Each row was made from one path, in order. Every step used is in the known rows, and no mark comes twice. Write each row's path.
Known rows
famev > bugamed > zokuvup > muveb > zesi > petomef > luganip: [-12  -3   6  44 -12  27   4 -10 -10  31   0  14   1  14  14  13 -27  29
  -3  -9  -7  12  -1   6 -20]
petomef > luganip > muveb > zokuvup > bugamed: [-23   5 -52   8  11   6   8  21  -2 -22  27 -29  15 -10   5  -2   9  -4
  -1  13   6  -8   6  11   3]
muveb > zesi > petomef > luganip > famev > bugamed > zokuvup: [-33 -10  26   7  -6  16 -13  -3   2  70  -2  16  -7   7  16   2 -24   9
  11 -17  -5   1 -20 -28   4]
zesi > petomef > zokuvup > bugamed: [  3  14 -17  24   6  -6  12  -5 -16  -3  -6   2  21 -23 -12 -11 -14 -14
   5  20  -3 -12 -14  -5   1]
petomef > luganip > famev: [-14  11  21 -58 -17 -12  -8  35  20   7  31   5  -1  21  -3  -3  32 -20
 -10 -11   8   3  -8 -48  21]
zesi > petomef > luganip > famev > bugamed > zokuvup: [-24   1  37  -1  -7  14  -2 -10   8  62   2  31 -11  13   7 -10   6 -29
   6 -34 -13  -7 -31 -33   8]
zesi > petomef > zokuvup > muveb: [ 18   5  14  14 -22  20  11  -4  -9 -15   6  15  17   7 -20   9   7   6
 -31  11  -7   7   5   4 -26]
zesi > muveb > luganip > petomef > zokuvup: [ -2   5 -22 -41 -12  14   1 -19 -11  19 -13  -6 -12  17  -9 -17   8  -6
  11 -23  -6 -33  -1  -9 -15]
bugamed > zokuvup > muveb > zesi > petomef > luganip > famev: [-17 -18  24  26 -42  27   9  20  11  22  34  35   2  21   5  13 -20  21
 -20  -5  -5  20  -7 -19 -23]
bugamed > zokuvup > muveb > zesi: [ 34  -5   4  24   3   6   3  -1 -15 -19   6  -1   3  16   5  15 -11  26
   1   7  10   9  24  26 -11]
bugamed > zokuvup: [ 39  11  21 -11  16  -8  -6 -28 -22  -9 -12  -3   0  26   3 -12  10 -27
  17 -16  13 -19   6   5  17]
bugamed > zokuvup > muveb > luganip > petomef: [  1  -7 -19  21   1  -9  16 -13   9   7   8  31 -23  11   5 -17   1 -24
  12 -29  -4 -17  -9  22  -3]
famev > luganip > muveb > zokuvup > bugamed: [  2  14  -7  -1  31 -10   3  -5   5 -43 -15 -36  15 -24  11 -11   8 -20
   9  14   5  10   1   9  18]
zokuvup > muveb > zesi: [ 17  -5  19   3  -3 -11  -9  20   2 -42   8 -15   6  -9  -2  20  -4  35
 -18  27  10  26  26   8  -3]
muveb > zesi > petomef: [ -6  -6  57   4  -7 -17 -26 -14 -11 -20 -26 -16   1 -14  -9  -1 -33  17
 -21  28   7   4   0 -15  10]
zesi > muveb > zokuvup > bugamed: [ 19   0 -15  17  13 -14   2 -18 -13 -35 -23 -39  16 -34  -3   1   4   6
  18  40   2 -12  29  16 -12]
zokuvup > muveb > zesi > petomef > luganip: [-17  -3  26  21 -40   6  -3  16   3 -17  23   0   8   7  -5  15 -26  31
 -40  22   2  26   4 -20 -18]
famev > bugamed: [ 11  14  28 -27  27 -25 -15 -14  -1  -4 -30 -19  -8 -11  -1  -6  19 -15
  11   0   2  -2   1  -5  30]
luganip > petomef > zesi > muveb > zokuvup > bugamed: [  4 -16 -85  16 -15   6   7  -1 -10   1 -26 -22   6 -12  -9   3 -15 -11
  35  15  -3 -21   4   5   9]
muveb > luganip > famev: [-10  -7  20 -47  15 -37  -9  25  24  -9  11   3 -14  -9   4 -10  23 -17
   1   1  10   2 -12 -18  11]
famev > luganip > muveb > zesi: [ -1  13  49 -43   4  -1 -17  -2   4 -42  -9 -33  -4   9   5   1  -2   7
 -18   2   6  25  -1 -20  25]
petomef > luganip > muveb: [ -9  19  10 -43 -19  12   2  17   7 -19  38 -18   0  23  -9  -5  31 -12
 -31 -18   1  -1  -5 -20  14]
luganip > petomef > zokuvup > bugamed: [ -8  16 -51   5  13  -5   5   1 -10  24  -2   3   1 -12 -13 -15  -7 -31
  30  -8  -3 -27 -12  -7  28]
luganip > famev > bugamed > zokuvup > muveb: [ 17  -6  24  11   7   5  11   3  19  19   4  31 -16  -5   5   5  33 -11
  11 -19 -13  13  -3  14   2]
luganip > petomef > zokuvup > muveb: [ 10   6 -20  -8 -18  16   5   5  -2   8  10  15  -1  17 -20   1  12 -10
  -9 -17  -8  -9   5   5   2]

Write each row's path
[ 10 -13   4   3   5 -11  20  20  23  -7  29  32 -11   4  13  -2  24  -4
   5 -13   0   7  -5  13 -19]
bugamed > zokuvup > muveb > luganip > famev
[ 17  -2 -15  19  31 -14  16 -16   6   3  -7   9 -12  -1  22  -2  17   0
  25 -19   0   3   3  33 -13]
famev > bugamed > zokuvup > muveb > luganip
[  0  22  43 -52   4 -29 -16 -22  11  -8 -30  -3 -15  16  -3 -19   1 -48
   4 -21   1   3 -21 -39  49]
famev > luganip > petomef
[ 24   7 -43 -14   7  -3  14  16  -2 -22  17   0  15  20   7   8  19  17
  -1   0  15   5  17  22 -27]
petomef > zokuvup > muveb > luganip
[-10 -10 -11  10  -6  24   3  27  12  43  27  22  -5  19  20  20   4  30
  12 -20  -1  20   6  -3  -5]
petomef > luganip > famev > bugamed > zokuvup > muveb > zesi
[  8  -3 -12  15 -10   4  15   1   0 -15   5  13  15   5  -6   1   1   9
 -20  10   0   3   1   9 -41]
zesi > petomef > zokuvup > muveb > luganip
[-45 -13  31  15 -27  12  -6  33  29  27  17  19  -8 -19   1  21 -10  33
 -26   8 -16  35 -11 -25 -10]
zokuvup > muveb > zesi > petomef > luganip > famev > bugamed
[-39   0 -20  42  -8   8   8   3   2 -11  16 -13  15 -26  -3  -7 -10  -8
 -19  24  -7  -8 -10   2  -8]
zesi > petomef > luganip > muveb > zokuvup > bugamed
[ -1 -12  46  31 -21  -5  -7   1   1 -37  -4  -1   2 -19 -12  14 -26  31
 -35  34  -3  24   7  -2 -15]
zokuvup > muveb > zesi > petomef
[ 13   1 -34  20  40 -33  -6  -5 -12 -31 -19 -30  21 -33   6  -3  -5  -8
  27  36  15  -9  18  20  12]
muveb > zokuvup > bugamed
[-22   1   3 -26  12 -36  -9  -6  12   2  -9   2 -23  -9  -2 -24   0 -32
   6 -15   4 -20 -15 -13  26]
muveb > luganip > petomef
[  6  -1  18  -3  -4  12 -21 -16 -29   9 -22 -15  18  11  -8   2 -34  27
  -7  22  11  -6   4  -9  -7]
muveb > zesi > petomef > zokuvup
[-22  -2 -17  40  -7  25   6  10 -15  -4   6 -13  11 -36 -10   2 -32  22
 -13  24 -10  -5 -12   9  -7]
luganip > muveb > zesi > petomef > zokuvup > bugamed
[ 28   2 -25  -6  -2  16  -6  22 -20 -18  10 -13  21  18  -1  24  -4  45
  -9  19  12  11  33  21 -19]
petomef > zokuvup > muveb > zesi
[ 27  11  16  -7  33  -9  -7 -37 -15  18 -28  -4  -9   7  10 -10  11 -25
  29 -22   1 -16   0  14  25]
famev > bugamed > zokuvup
[ 15 -17 -47 -24 -30  17 -15 -16 -18   1 -36 -24   2  21 -13   6  -3  -8
  13   4   2 -20  15  -8   3]
luganip > petomef > zesi > muveb > zokuvup
[-18 -11   9 -11  17 -25   9  30  43  -1   8  14 -20 -31  11   6  35   4
   2  -2  -9  23  -7   2  -4]
zokuvup > muveb > luganip > famev > bugamed
[ -8  -7 -21  28  23  -8  11 -22  13  32 -15  31 -30  -4  11 -14   0 -21
  25 -38 -13 -12 -14  28   4]
famev > bugamed > zokuvup > muveb > luganip > petomef
[ 32   6  11  22  15   4  13 -20  -1  -1 -10  12  -5   4   8   3  22  -5
  14 -16  -6   3   7  32   1]
famev > bugamed > zokuvup > muveb
[-12  -4  13   0 -20  40 -12  -5 -19  -3  -3 -15   9   0 -15   2 -23  27
 -31  13  -7  -6  -4   0 -14]
luganip > muveb > zesi > petomef > zokuvup
[ -8   7 -40 -37  12  -8  -7  -6  -7  27  -7   4  -8  18   0 -19  -1 -18
  18 -26   7 -32  -9  -4  10]
muveb > luganip > petomef > zokuvup
